What can hang from each mark:
B: L
Q: C R
K: H N
V: C H Z
Z: B
W: J S
N: K
M: Q
S: V
C: Q
J: W
L: B
H: K V

Every row comes from one small tree of marks. The marks that hang from a mark follow it in brackets, in alphabetical order. Every link used is in the known rows. Which tree was each row made from?
Known rows:
S[V[C H Z]]: -.23; -.11; .01; -.03; .53; .15; -.04; .04; -.33; -.12; .10; .07; -.09; .19; -.07; -.23; .15; -.02; -.02; -.13; -.07; .10; -.47; -.09; .16; .02; -.14; .15; .03
B[L]: -.11; -.03; .06; -.02; .05; .11; -.16; .00; -.43; .05; -.10; -.21; -.14; .01; .00; -.05; -.13; -.07; .01; -.09; -.14; -.01; -.26; -.05; -.18; -.02; .03; .01; -.07
V[C H[K] Z[B]]: -.37; .05; .06; -.13; .35; .42; .10; -.08; -.29; .12; .00; -.30; -.03; .32; .04; -.25; .13; -.17; -.04; -.19; .12; .00; -.22; -.16; -.25; .06; -.10; .32; .16
J[W[S[V[C[Q]]]]]: -.18; -.10; .13; .08; .33; .07; -.19; .15; -.11; .16; -.09; -.08; -.60; .01; .05; -.08; -.12; -.03; .14; -.04; .01; .02; -.23; .02; -.05; -.15; .17; -.01; -.14
J[W]: -.14; -.07; .07; -.05; .22; .01; -.10; .06; .17; .16; -.02; -.17; -.45; -.01; .13; -.02; -.08; -.01; .02; -.02; .05; .04; -.22; .14; -.24; -.09; .12; -.02; -.13
V[H]: -.18; -.11; .03; -.06; .27; .01; -.09; -.03; .00; .00; .13; -.03; -.14; .10; -.01; -.14; .08; -.07; -.02; .01; .08; .10; -.23; -.04; -.10; -.06; -.20; .12; .06
N[K[H[V]]]: -.06; -.19; -.07; .00; -.05; .23; -.10; .12; -.12; -.23; -.18; -.09; -.33; .04; -.08; -.14; -.12; .00; .11; .06; .19; .03; -.17; -.18; -.28; -.08; -.03; .08; .02
K[H[V]]: -.13; -.24; -.02; -.03; .10; .26; -.10; .08; -.04; -.16; -.04; .14; -.18; .02; -.02; -.13; -.06; -.09; .08; -.08; .26; -.02; -.28; .02; -.26; -.03; -.06; .02; -.17
Q[C R]: -.03; -.22; .06; -.17; .35; -.15; -.13; -.12; .17; .10; -.01; .12; -.31; .18; .03; -.15; -.06; -.04; -.03; -.02; .04; -.05; -.13; .06; -.22; .04; .07; .09; .00
N[K[H]]: -.10; -.10; -.01; -.02; -.06; .10; -.12; .10; -.12; -.18; -.24; -.32; -.36; .06; -.05; -.12; -.12; .04; .12; .13; .18; .06; -.17; -.19; -.12; -.07; -.08; .09; .02
N[K[H[V[Z[B]]]]]: -.12; -.12; .01; -.01; -.08; .34; .02; .09; -.22; -.19; -.26; -.09; -.30; .05; -.04; -.13; -.09; -.03; .10; .16; .19; -.03; -.18; -.21; -.31; -.02; -.06; .13; .11
V[C[Q[R]]]: -.10; -.06; .13; .07; .36; .03; -.21; -.06; -.27; .06; -.18; .19; -.22; .22; -.13; -.15; -.17; .08; .06; -.17; .03; -.09; -.21; -.14; -.13; -.18; .11; .13; -.14
V[C[Q] H[K]]: -.27; -.01; .00; .02; .41; .22; -.21; -.03; -.31; .04; .09; -.22; -.13; .24; -.09; -.26; -.05; -.06; .03; -.30; .14; .06; -.15; -.20; -.21; -.17; -.03; .24; -.05
M[Q[R]]: .00; -.24; -.01; -.09; .17; -.14; -.08; -.04; .09; .03; -.21; .10; -.24; .06; .10; .13; -.12; .12; .07; .06; .14; -.16; -.19; -.07; -.15; -.05; .13; .13; -.01
H[K[N] V[C Z[B]]]: -.27; -.10; -.04; -.07; .12; .67; .17; .06; -.25; .05; -.04; -.15; -.12; -.04; .07; -.22; .00; -.28; .05; -.41; .12; -.09; -.08; -.12; -.57; .22; .15; .18; .08
V[H[K[N]] Z[B]]: -.34; .03; .06; -.11; .16; .38; .16; .00; -.21; .11; .04; -.40; -.11; -.03; .12; -.15; .12; -.18; .01; .06; .13; .02; -.08; -.16; -.30; .29; -.28; .22; .22
J[W[S[V[C[Q] Z]]]]: -.21; -.09; .11; .10; .39; .09; -.14; .14; -.17; .17; -.16; -.09; -.59; .03; .04; -.08; -.10; .00; .12; .05; .00; .04; -.23; -.02; -.07; -.11; .12; .02; -.11
K[H[V[C Z]] N]: -.27; -.16; .00; -.05; .26; .40; -.06; .14; -.28; -.09; -.21; .10; -.18; .03; -.03; -.20; .02; -.13; .02; -.24; .31; .03; -.27; -.06; -.41; .32; -.17; .03; -.15
K[H[V[Z[B]]] N]: -.26; -.14; .07; -.05; .06; .43; .05; .14; -.25; -.09; -.18; .06; -.20; -.13; .05; -.11; .00; -.16; .07; -.03; .32; -.04; -.23; -.07; -.41; .36; -.23; .02; -.05
W[J S[V[C H Z]]]: -.24; -.23; .05; -.05; .37; .16; .07; .15; -.23; .16; -.04; -.08; -.32; .08; .27; -.19; .31; -.26; .11; -.09; -.04; .06; -.25; -.27; .13; -.01; -.10; .20; .08
W[J]: -.13; -.19; .05; -.11; .06; .05; .08; .07; .05; .13; -.07; -.16; -.23; -.07; .34; -.05; .12; -.21; .05; -.16; .00; .03; -.16; -.12; -.09; -.10; .05; .12; -.02
M[Q]: -.13; -.20; -.03; -.12; .05; -.10; -.05; .01; .03; -.01; -.27; -.08; -.21; -.01; .09; .14; -.11; -.02; .05; .00; .19; .00; -.15; -.03; -.08; -.10; .16; .12; .02
L[B]: -.23; -.15; .08; -.14; -.01; .03; .14; .00; .08; -.08; -.12; -.13; -.15; -.10; .02; -.10; -.02; -.15; -.03; -.02; -.04; -.03; .14; .00; -.06; -.05; -.08; .11; -.07
J[W[S[V]]]: -.14; -.15; .09; .02; .23; .06; -.10; .17; .08; .14; -.01; -.16; -.60; -.08; .12; -.04; -.05; -.07; .14; .06; -.02; .02; -.23; .09; -.04; -.06; .12; -.05; -.08
N[K[H[V[Z]]]]: -.10; -.18; -.08; .03; .01; .25; -.05; .10; -.16; -.21; -.24; -.09; -.30; .07; -.08; -.15; -.10; .03; .09; .15; .17; .04; -.15; -.20; -.31; -.05; -.06; .11; .05
S[V[C]]: -.14; -.15; .04; -.03; .28; .13; -.10; .08; -.22; -.15; .04; .03; -.15; .08; -.04; -.17; .01; -.07; .06; -.30; -.10; .05; -.44; -.03; .21; -.05; .11; .06; -.06
J[W[S]]: -.16; -.11; .09; -.01; .18; .02; -.10; .11; .18; .24; -.11; -.20; -.61; -.01; .12; -.03; -.07; -.08; .11; .07; .07; .02; -.10; .11; -.23; -.09; .12; -.01; -.07
S[V[C Z[B]]]: -.21; -.06; .13; -.04; .24; .27; .08; .04; -.37; -.08; -.09; .02; -.11; .08; .00; -.14; .05; -.11; .04; -.14; -.10; .00; -.45; -.09; .17; .05; .05; .12; .06
S[V[C H[K] Z]]: -.24; -.11; -.06; -.04; .48; .28; -.02; .04; -.31; -.09; .19; -.17; -.07; .16; -.01; -.25; .13; -.06; .01; -.23; -.06; .09; -.40; -.13; .08; .02; -.08; .19; .03

Which tree is each row?
-.39; .05; .00; .02; .50; .28; -.10; .00; -.46; .10; -.04; -.27; -.13; .17; -.08; -.25; .01; -.03; .00; -.17; .16; .10; -.09; -.26; -.32; .09; -.19; .26; .01	V[C[Q] H[K[N]] Z]
-.22; -.01; .03; .04; .51; .23; -.23; -.03; -.31; .10; .12; -.12; -.18; .19; -.07; -.27; -.04; .02; .05; -.30; .14; -.06; -.13; -.24; -.32; .06; -.14; .21; -.07	V[C[Q[R]] H[K[N]]]
-.15; -.28; .06; -.04; .20; .09; .03; .19; -.08; .11; .08; -.11; -.36; -.08; .32; -.13; .25; -.28; .18; -.04; -.05; .04; -.19; -.21; .15; -.04; -.11; .12; .09	W[J S[V[H]]]
-.18; -.21; -.02; -.04; .21; .30; -.13; .06; -.14; -.14; -.08; .17; -.15; .17; -.05; -.20; -.05; -.11; .05; -.27; .27; -.02; -.35; -.01; -.27; -.05; .00; .06; -.20	K[H[V[C]]]
-.15; -.10; .12; -.02; .12; .20; .12; .05; -.26; -.11; -.04; -.01; -.14; -.10; .05; -.05; .03; -.09; .08; .10; -.12; -.01; -.36; -.07; .18; .06; -.03; .08; .10	S[V[Z[B]]]
-.16; -.09; .02; -.01; .00; .38; .00; .08; -.29; -.18; -.30; -.07; -.28; .18; -.06; -.18; -.08; -.05; .09; .00; .21; -.02; -.23; -.23; -.31; -.02; .00; .16; .08	N[K[H[V[C Z[B]]]]]
-.27; -.05; -.05; -.10; .38; .25; -.11; -.04; -.11; .05; .17; -.29; -.09; .30; -.01; -.28; .08; -.14; -.02; -.40; .13; .08; -.23; -.09; -.20; -.07; -.02; .23; -.01	V[C H[K]]
-.20; -.15; -.09; .03; .18; .51; -.08; .10; -.26; -.01; .04; -.09; -.18; -.09; -.04; -.21; -.15; -.18; .10; -.52; .13; -.03; -.01; -.15; -.54; .03; .20; .11; -.10	H[K[N] V[C[Q]]]
-.10; -.16; -.07; .00; .04; .27; -.13; .11; -.18; -.22; -.21; -.06; -.30; .16; -.10; -.21; -.10; -.02; .09; -.10; .20; .02; -.24; -.19; -.29; -.09; .02; .10; -.01	N[K[H[V[C]]]]
-.19; -.16; -.13; .06; .27; .48; .02; .01; -.29; -.02; -.04; -.01; -.12; .07; -.07; -.19; -.14; -.09; .05; -.29; .07; -.03; -.05; -.15; -.49; -.18; .23; .21; -.08	H[K V[C[Q] Z]]
-.24; -.08; -.05; -.09; .21; .21; -.05; .05; -.03; .04; .22; -.39; -.16; -.05; .06; -.18; .07; -.14; .04; -.15; .13; .07; -.07; -.09; -.27; .15; -.20; .13; .07	V[H[K[N]]]
-.14; -.17; .05; -.03; .07; .36; .17; -.01; -.11; -.03; -.10; .26; -.12; -.05; .02; -.07; -.01; -.15; .02; .02; .04; -.07; -.18; -.03; -.38; -.02; .07; .12; .11	H[V[Z[B]]]
-.26; -.07; -.09; -.07; .31; .18; .05; -.04; -.08; .06; .11; -.35; -.10; .08; .03; -.17; .08; -.04; -.02; .09; .08; .09; -.10; -.11; -.23; .01; -.21; .23; .11	V[H[K] Z]
-.30; .14; .23; .05; .21; .29; -.05; -.06; -.79; .13; -.42; -.05; -.12; .21; -.08; -.11; -.16; -.05; .00; -.06; -.03; -.07; -.26; -.22; -.21; -.06; .04; .18; .00	V[C[Q] Z[B[L]]]
-.20; -.11; .08; .02; .37; .10; -.08; .14; -.05; .18; -.11; -.13; -.55; .06; .09; -.10; -.02; -.05; .10; .00; -.01; .04; -.28; .05; -.07; -.04; .13; .01; -.08	J[W[S[V[C Z]]]]
-.25; -.13; -.10; .05; .26; .54; .01; .07; -.35; .01; -.06; -.08; -.16; -.06; -.05; -.21; -.11; -.14; .07; -.36; .11; -.01; .00; -.18; -.58; .07; .14; .17; -.05	H[K[N] V[C[Q] Z]]
-.20; -.25; .07; -.06; .30; .14; .00; .18; -.17; .13; .04; -.08; -.34; .07; .29; -.19; .28; -.31; .14; -.22; -.03; .05; -.26; -.23; .15; -.06; -.04; .16; .05	W[J S[V[C H]]]
-.19; -.13; .07; .02; .39; .06; -.07; .14; .02; .16; .04; -.13; -.56; .00; .11; -.08; .04; -.03; .09; .16; .01; .06; -.25; .04; -.08; .00; -.04; .02; -.01	J[W[S[V[H Z]]]]
-.33; .08; .07; -.08; .15; .45; .07; -.01; -.50; .14; .02; -.48; -.09; -.01; .11; -.14; .07; -.18; -.01; .00; .04; -.02; -.15; -.20; -.38; .34; -.29; .20; .19	V[H[K[N]] Z[B[L]]]
-.18; -.18; -.13; -.06; .15; .55; .00; .10; -.11; -.02; .10; -.14; -.15; -.05; .01; -.23; -.04; -.25; .07; -.58; .11; -.03; -.07; -.07; -.54; .12; .21; .11; -.06	H[K[N] V[C]]
-.26; .07; .23; .04; .52; .18; -.05; -.14; -.47; .13; -.15; .23; -.12; .35; -.08; -.20; .02; .05; -.03; .06; .09; -.11; -.28; -.26; -.22; -.01; -.22; .28; .10	V[C[Q[R]] H Z[B]]
-.12; -.07; .01; .02; -.09; .39; -.03; .10; -.45; -.16; -.28; -.15; -.27; .07; -.04; -.12; -.13; -.03; .09; .13; .11; -.05; -.24; -.25; -.37; .03; -.06; .11; .07	N[K[H[V[Z[B[L]]]]]]
-.22; -.20; .13; -.05; .17; .21; .17; .15; -.19; .17; -.03; -.11; -.34; -.07; .36; -.10; .29; -.31; .15; .09; -.04; .00; -.19; -.27; .12; .03; -.16; .19; .19	W[J S[V[H Z[B]]]]
-.16; -.13; .07; .03; .28; .06; -.05; .16; .03; .17; -.07; -.16; -.57; -.05; .13; -.04; -.03; -.04; .12; .16; -.03; .03; -.22; .06; -.07; -.04; .08; -.01; -.05	J[W[S[V[Z]]]]
-.23; -.19; -.01; -.04; .15; .35; -.03; .16; -.19; -.11; -.16; .07; -.21; -.13; .00; -.13; -.01; -.10; .05; -.04; .29; .02; -.20; -.04; -.40; .33; -.24; .00; -.11	K[H[V[Z]] N]
-.20; -.22; .10; .01; .33; .12; -.06; .17; -.28; .13; -.01; -.03; -.37; .04; .23; -.18; .20; -.25; .17; -.16; -.01; .04; -.21; -.30; .15; -.12; -.05; .17; .01	W[J S[V[C[Q] H]]]
-.15; -.11; .09; .08; .30; .10; -.18; .08; -.38; -.15; -.02; .10; -.18; .03; -.11; -.15; -.09; -.01; .10; -.22; -.09; .04; -.38; -.12; .19; -.15; .10; .06; -.11	S[V[C[Q]]]
-.13; -.22; -.14; -.04; .02; .48; .04; .11; .01; -.03; .16; -.19; -.18; -.24; .05; -.14; -.06; -.22; .10; -.35; .09; -.04; .01; -.03; -.53; .12; .13; .06; -.01	H[K[N] V]
-.21; -.11; .03; .00; .29; .18; -.11; .20; .04; .17; .16; -.37; -.59; -.12; .18; -.11; .02; -.12; .15; -.05; .04; .03; -.17; .03; -.17; .13; -.02; -.01; -.04	J[W[S[V[H[K[N]]]]]]
-.25; -.14; .05; .02; .22; .36; -.19; .15; -.33; -.12; -.17; .13; -.23; -.02; -.06; -.19; -.10; -.11; .08; -.30; .35; .00; -.23; -.10; -.38; .21; -.13; .00; -.23	K[H[V[C[Q]]] N]
-.17; -.19; -.05; -.03; .32; .29; .05; -.01; -.17; -.04; -.12; .32; -.09; .16; -.08; -.19; -.01; -.11; -.03; -.22; .04; .01; -.24; -.02; -.36; -.09; .15; .14; -.01	H[V[C Z]]
-.28; -.13; .03; .03; .28; .37; -.13; .14; -.41; -.09; -.25; .14; -.20; .00; -.08; -.18; -.08; -.07; .06; -.18; .33; .03; -.22; -.12; -.40; .25; -.18; .04; -.18	K[H[V[C[Q] Z]] N]
-.18; -.20; -.15; -.03; .11; .49; .13; .09; -.07; -.02; .06; -.17; -.15; -.22; .06; -.14; -.03; -.17; .06; -.20; .07; -.02; .02; -.07; -.57; .18; .06; .11; .04	H[K[N] V[Z]]
-.17; -.12; .09; .00; .32; .08; -.13; .16; .01; .16; -.04; -.13; -.57; .04; .09; -.11; -.03; -.09; .12; -.09; .00; .03; -.28; .08; -.05; -.06; .17; -.02; -.11	J[W[S[V[C]]]]
-.14; -.15; -.08; .01; .09; .28; -.08; .10; -.24; -.20; -.27; -.06; -.29; .18; -.11; -.20; -.08; .01; .07; .00; .19; .04; -.22; -.20; -.31; -.05; -.01; .14; .02	N[K[H[V[C Z]]]]
-.17; -.15; .01; .00; .39; .08; -.01; .05; -.22; -.13; .16; .04; -.12; .00; -.01; -.13; .13; .01; .01; .11; -.09; .11; -.39; -.08; .17; .04; -.23; .10; .08	S[V[H Z]]
-.34; -.03; -.08; -.09; .47; .26; .00; -.06; -.22; .09; .04; -.29; -.05; .33; -.02; -.28; .12; -.08; -.06; -.20; .11; .10; -.19; -.14; -.24; .00; -.11; .28; .07	V[C H[K] Z]
-.11; -.29; .07; -.04; .07; .09; .06; .21; -.06; .11; -.04; -.14; -.39; -.14; .33; -.06; .17; -.29; .21; -.05; -.09; .01; -.16; -.19; .17; -.07; .04; .08; .03	W[J S[V]]
-.31; -.03; -.04; -.12; .38; .28; -.11; .02; -.16; .06; .16; -.34; -.11; .18; .00; -.29; .10; -.18; .00; -.44; .17; .09; -.18; -.11; -.27; .14; -.10; .19; .01	V[C H[K[N]]]
-.17; -.26; .08; -.05; .18; .14; .04; .19; -.13; .12; -.08; -.12; -.37; -.01; .29; -.15; .18; -.30; .18; -.25; -.07; .01; -.22; -.21; .18; -.08; .11; .12; .01	W[J S[V[C]]]
-.38; .00; -.06; -.10; .47; .31; .00; -.01; -.26; .10; .03; -.33; -.09; .22; .00; -.28; .14; -.10; -.05; -.27; .13; .11; -.16; -.15; -.31; .22; -.18; .25; .08	V[C H[K[N]] Z]
